What can hang from each mark
vedo: tadateb vefa
surid: vefa
napelu: gopin tadateb vefa
gopin: surid vedo
tadateb: napelu surid
fugob: pife
vefa: fugob

Known rows, with every way that one mark hangs from another
tadateb[surid]: [-2.11 -0.62  0.53  1.15 -1.85  1.08  0.45 -2.37  1.74 -0.20  0.40  1.28
 -1.17  1.37  1.13 -0.21 -0.15 -0.11  0.34  1.01  0.84  0.72]
napelu[tadateb[surid]]: [-6.16 -0.79  0.96  3.98 -0.95 -0.16  0.44 -4.58  1.92 -0.23 -0.45  0.16
 -1.82  1.44  2.03  0.33  0.02 -0.08  1.09  1.02  0.82  1.19]
surid[vefa[fugob]]: [ 2.83 -0.62  0.99  0.82 -0.22 -1.22  0.76  2.39 -0.74  2.18  1.46  0.55
 -0.25  1.76  0.23  0.22  0.32 -1.92  2.04  0.15 -0.25  1.94]
gopin[surid[vefa[fugob]] vedo[tadateb]]: [-0.55 -0.73  2.17  4.03 -1.82  0.30  2.91  3.49  0.44 -0.23 -1.38  0.90
  2.35  3.81  3.07 -2.24  0.32 -2.45  3.32 -0.98  1.81  1.00]
vefa[fugob]: [ 1.62 -0.79  1.06 -0.19  0.31 -1.26  0.74  1.75 -1.23  0.36  1.05  1.11
 -0.38 -0.62 -0.02 -0.46  0.19 -1.78  0.71 -0.02  0.64  0.88]
tadateb[napelu]: [ 0.31  0.02 -1.49 -0.80  0.25  4.34  0.78 -0.70  0.16 -0.60 -0.38  0.30
 -0.83  0.51  1.32  0.29 -1.21  1.93  0.78 -0.63  4.21  1.06]
napelu[tadateb[surid] vefa]: [-6.20 -1.42  1.23  6.09 -0.53 -0.73  0.94 -6.12  1.38 -0.03  1.58 -0.35
 -1.06  2.69  1.74  0.07  0.18 -1.89  1.80 -0.07 -0.29  1.07]
gopin[vedo[tadateb]]: [-3.17 -0.06  1.11  2.31 -1.31  2.18  1.03  1.81  0.02 -1.31 -0.94 -0.45
  1.35  0.38  2.61 -1.37 -0.33 -0.61  0.47 -0.60  0.34  0.92]
napelu[gopin tadateb vefa[fugob]]: [-4.21 -1.09 -1.17  5.07  3.99 -4.34  1.31 -1.73 -1.69  0.63  2.75 -0.15
 -0.62  0.97  1.82 -0.28  0.70 -4.69  1.91 -1.99 -1.19  1.76]
surid[vefa[fugob[pife]]]: [ 3.77 -1.65  0.82  0.51  0.94 -1.10 -0.03  0.19 -1.05  3.75  2.84  0.48
 -0.20  3.78 -0.71 -0.42 -0.50 -2.30  1.34  1.21  0.97  2.19]
napelu[tadateb]: [-4.04 -0.12  0.24  2.74  0.81 -0.98  0.04 -2.18  0.29  0.05 -0.99 -1.19
 -0.64 -0.04  0.85  0.56  0.24 -0.26  0.76 -0.05  0.08  0.37]
vedo[tadateb vefa[fugob[pife]]]: [-1.14 -2.84  1.81  2.09  0.80 -1.10 -0.20  2.77  0.32  2.70  3.52 -1.21
  1.20  2.84  0.18 -1.27 -0.10 -5.51  1.31 -0.54  0.81  1.56]
gopin[vedo[vefa]]: [-2.11  0.08 -1.01  3.05  2.55  1.84  0.42 -0.38 -0.79 -0.24 -1.43 -0.24
  1.15  2.45  1.50 -0.87  0.37 -1.28  0.96 -1.52 -1.29  0.03]
fugob[pife]: [ 0.98 -1.06 -0.05 -0.29  1.12 -0.08 -0.87 -2.10 -0.30  1.65  1.49 -0.09
 -0.01  1.96 -0.97 -0.59 -0.80 -0.62 -0.67  1.11  1.33  0.08]
gopin[vedo[tadateb vefa[fugob]]]: [-2.94 -1.27  1.53  3.71  0.62  0.66  1.43  4.27 -0.70 -0.09  0.53 -0.46
  1.58  1.48  2.64 -1.68  0.48 -4.38  2.00 -1.93 -0.40  1.59]
gopin[surid vedo[tadateb[napelu]]]: [-3.26 -0.03 -0.32  2.70 -1.40  5.78  2.94  0.52  1.29 -2.86 -3.30  0.40
  1.80  2.48  3.96 -2.18 -1.18  1.51  2.21 -1.79  6.29 -0.04]
surid[vefa]: [ 1.24  0.17  0.01  0.82 -0.35  0.34  0.06  0.29  0.57  1.75  0.38 -0.45
  0.16  2.45  0.23  0.61  0.15 -0.05  1.11  0.24 -1.04  1.09]
napelu[gopin tadateb]: [-5.91  0.41 -2.39  2.87  3.11 -2.33  0.01 -2.19  0.02  0.08 -0.66 -0.72
 -1.13  0.20  2.09  0.43  0.38 -1.33  0.23 -0.86 -0.86  0.96]
vedo[tadateb[napelu]]: [-2.24 -0.58 -0.10  0.44 -2.01  4.75  1.00  1.93  1.60 -0.66  0.36 -0.91
  0.17  0.22  2.29 -0.10 -1.26  0.60  1.21 -0.78  4.37  1.57]
vedo[vefa]: [-1.36 -0.46 -0.58  1.54  1.87  0.03 -0.37  0.49  0.51  0.87  0.49 -1.03
  0.66  1.84 -0.05  0.23  0.56 -1.86  0.79 -1.19 -1.34 -0.35]
gopin[surid[vefa[fugob[pife]]] vedo]: [ 2.83 -1.15  0.75  3.06  1.50  0.03  1.88 -1.27 -1.30  1.56 -0.78  2.01
  1.41  6.10  1.05 -2.45 -0.45 -1.53  2.48  0.36  2.93  0.54]
napelu[gopin]: [-1.89  0.48 -2.81  0.32  2.44 -1.48 -0.05  0.12 -0.23  0.03  0.28  0.30
 -0.31  0.16  1.24 -0.16  0.15 -1.09 -0.46 -0.63 -0.85  0.53]

Rows
[-3.08  0.21 -2.72  2.41 -0.32  2.87  2.21  1.86  3.16  0.14 -0.85 -0.25
  1.10  4.40  3.97 -0.65 -0.71 -0.53  2.87 -1.81  4.25  1.38]
vedo[tadateb[napelu[gopin[surid[vefa]]]]]
[-4.24 -2.50  2.54  3.42 -2.15 -0.26  1.18  2.67  2.37  0.85  2.55  0.00
 -0.01  2.21  2.27 -0.73  0.48 -5.12  2.25 -0.35  0.17  2.25]
vedo[tadateb[surid] vefa[fugob]]
[-3.17 -1.02  0.44  2.66 -4.53  5.84  1.53  0.03  3.80  1.02  0.72 -0.19
 -0.90  3.98  3.74  0.34 -1.28  0.53  2.72  0.43  4.10  3.64]
vedo[tadateb[napelu surid[vefa]]]
[-3.16 -1.33  1.86  4.54  0.45  0.12  2.48  3.50  0.47 -1.17 -1.37  0.12
  2.94  3.23  2.74 -2.65  0.76 -4.16  2.92 -2.43  1.51 -0.14]
gopin[surid vedo[tadateb vefa[fugob]]]
[-4.34 -2.00  0.68  3.71 -3.40  5.03  2.04 -1.71  2.76 -0.78  2.99 -0.20
 -0.14  2.93  3.29 -0.46 -1.35 -1.09  2.33 -0.88  3.88  2.54]
vedo[tadateb[napelu[vefa] surid]]
[-6.51 -1.14  1.08  5.23 -1.50  2.97  1.05 -0.14  2.27 -0.66 -0.24 -0.39
  0.83  3.55  3.56 -1.38  0.08 -2.34  1.60 -0.74 -0.33  1.57]
gopin[vedo[tadateb[surid] vefa]]
[-5.13 -0.58  0.15  3.17 -3.10  7.41  2.29 -1.22  1.90 -2.02 -0.91  1.14
 -0.58  2.23  4.94 -1.24 -1.64  1.27  1.72 -0.22  5.08  2.70]
gopin[vedo[tadateb[napelu surid]]]
[-0.77 -0.44 -1.01  1.53 -2.12  5.52  1.27 -2.53  2.41  1.24  0.32  1.19
 -1.76  4.45  2.59  0.76 -1.16  1.64  2.42  0.63  3.86  2.77]
tadateb[napelu surid[vefa]]
[-6.88  0.15 -2.29  7.34  4.29 -1.78  2.41 -5.18 -0.74 -1.93 -1.76  0.24
  1.41  3.83  3.35 -1.78  0.58 -2.21  2.14 -2.70  0.18 -0.79]
napelu[gopin[surid vedo] tadateb vefa]
[-8.33 -0.42 -1.71  5.49  0.91  1.45  1.13 -0.08  2.01 -0.55  0.29  0.14
  0.44  3.61  4.75 -1.54  0.28 -3.73  1.26 -1.41 -1.33  2.00]
napelu[gopin[vedo[tadateb[surid] vefa]]]
[-5.93 -0.25 -1.87  6.07  3.45 -3.84  1.69 -4.34  0.68 -0.76 -0.27 -0.51
  0.90  3.02  1.95 -0.77  0.80 -2.90  2.03 -2.30  0.01 -0.87]
napelu[gopin[surid] tadateb vefa]
[-6.75 -0.01 -2.03  5.10  0.91 -1.11  0.59 -4.06  2.29  1.85  0.05  0.00
 -2.13  3.95  3.35  0.86  0.33 -1.48  1.95  0.54 -0.97  2.70]
napelu[gopin tadateb[surid[vefa]]]
[ 2.63 -0.78  1.16  1.56 -0.61 -1.61  1.88  1.62  0.49  1.15 -0.60  1.27
  0.98  3.46  0.44 -0.88  0.66 -1.89  2.86 -0.36  1.48  0.05]
gopin[surid[vefa[fugob]]]
[-0.93 -2.83  0.32  1.42  1.11  3.32  0.63  2.22  0.48  2.13  2.99 -0.92
  0.47  3.38  1.38 -0.92 -1.34 -3.36  2.20 -1.11  4.97  2.48]
vedo[tadateb[napelu] vefa[fugob[pife]]]
[-1.92 -1.27 -0.75  2.51 -1.02  4.78  1.75 -4.43  1.28 -0.66  2.23  1.11
 -1.05  3.24  2.09 -0.12 -1.26  0.29  1.86 -0.65  3.81  1.80]
tadateb[napelu[vefa] surid]
[-7.96  0.55 -3.33  5.96  5.95 -0.60  0.44 -2.62 -0.78 -0.10 -1.79 -0.93
 -0.09  2.64  3.39 -0.38  0.69 -2.42  1.21 -2.39 -2.08  1.10]
napelu[gopin[vedo[vefa]] tadateb]
[-1.85  0.52 -3.93  0.46  2.24  2.26  1.90 -1.28  1.09 -1.47 -2.17  1.40
  0.15  2.36  2.64 -0.72 -0.74  0.88  1.35 -1.76  5.21 -0.26]
tadateb[napelu[gopin[surid]]]
[-5.76 -0.24 -2.24  5.09  3.69 -3.09  0.51 -3.65 -0.40  0.33  1.57 -1.27
 -0.27  1.50  1.82  0.18  0.46 -2.92  1.08 -1.80 -1.95  0.89]
napelu[gopin tadateb vefa]
[ 1.28 -2.28  0.34  1.24  3.04 -1.41 -0.45  0.25 -1.00  2.68  2.70  0.00
  0.32  3.16 -0.98 -0.82 -0.10 -4.07  0.87 -0.21  0.54  0.77]
vedo[vefa[fugob[pife]]]
[-1.76 -0.05 -3.88  2.50  2.83  1.75  2.33 -2.59  0.60 -1.26  0.19  0.89
  0.89  3.53  2.33 -0.97 -0.63 -0.85  1.96 -2.88  4.23 -0.25]
tadateb[napelu[gopin[surid] vefa]]
[-3.59 -0.64 -3.52  3.03  1.40  3.18  1.73 -4.28  1.12 -0.43  2.73  1.46
 -1.44  3.43  3.31 -0.22 -1.08 -0.71  1.54 -1.36  3.01  2.31]
tadateb[napelu[gopin vefa] surid]
[-2.12 -1.22  0.16  2.74 -1.48  4.09  1.61  0.76  0.91 -0.49  2.80 -1.31
  0.91  1.74  2.12 -0.39 -1.20 -1.00  1.98 -1.93  3.42  1.82]
vedo[tadateb[napelu[vefa]]]
[ 2.86 -2.54 -0.43  1.01  2.17  2.43  1.19 -2.45 -2.02  1.66  4.39  0.93
 -0.24  3.34  0.10 -1.04 -1.70 -1.97  1.58 -0.78  4.98  2.24]
tadateb[napelu[vefa[fugob[pife]]]]
[-4.12 -0.41 -0.05  3.91 -3.51  7.65  2.27 -0.86  2.38 -0.06 -0.62  0.68
 -0.52  4.67  5.26 -0.80 -1.44  1.20  2.89  0.08  4.24  3.85]
gopin[vedo[tadateb[napelu surid[vefa]]]]
[ 3.50 -1.73  1.15  1.21  0.42 -1.70  1.08 -0.39  0.23  2.62  0.75  1.26
  0.98  5.47 -0.51 -1.44 -0.17 -2.29  2.17  0.63  2.94  0.31]
gopin[surid[vefa[fugob[pife]]]]
[-2.47  0.15 -0.82  3.86  2.34  0.98  1.48 -1.14  0.25 -1.27 -3.21  0.35
  2.36  4.04  1.65 -1.78  0.66 -1.02  1.73 -2.08  0.54 -1.93]
gopin[surid vedo[vefa]]
[ 0.87 -0.12 -1.72  1.96  1.83 -3.12  1.83  1.61  0.32  1.21 -0.25  1.64
  0.65  3.54  1.64 -0.89  0.70 -2.88  2.48 -1.07  0.67  0.66]
napelu[gopin[surid[vefa[fugob]]]]
[-0.44 -2.09  1.24  2.25 -1.22  2.75  2.29  2.57 -0.13 -0.18  3.59 -0.44
  0.67  1.05  2.14 -0.78 -0.99 -2.72  2.66 -2.10  3.81  2.64]
vedo[tadateb[napelu[vefa[fugob]]]]
[-6.65  0.96 -2.94  4.50  4.13 -0.63  0.76 -3.04 -1.34 -1.18 -2.36  0.04
 -0.58  0.81  3.57 -0.58  0.19 -0.51  0.56 -1.12 -0.79  1.13]
napelu[gopin[vedo] tadateb]
[ 1.95 -1.59 -0.24  1.51  1.04  2.52  2.10 -0.19 -1.61  0.04  2.91  1.01
 -0.31  1.38  0.97 -0.41 -0.90 -1.47  2.28 -1.75  3.69  1.97]
tadateb[napelu[vefa[fugob]]]
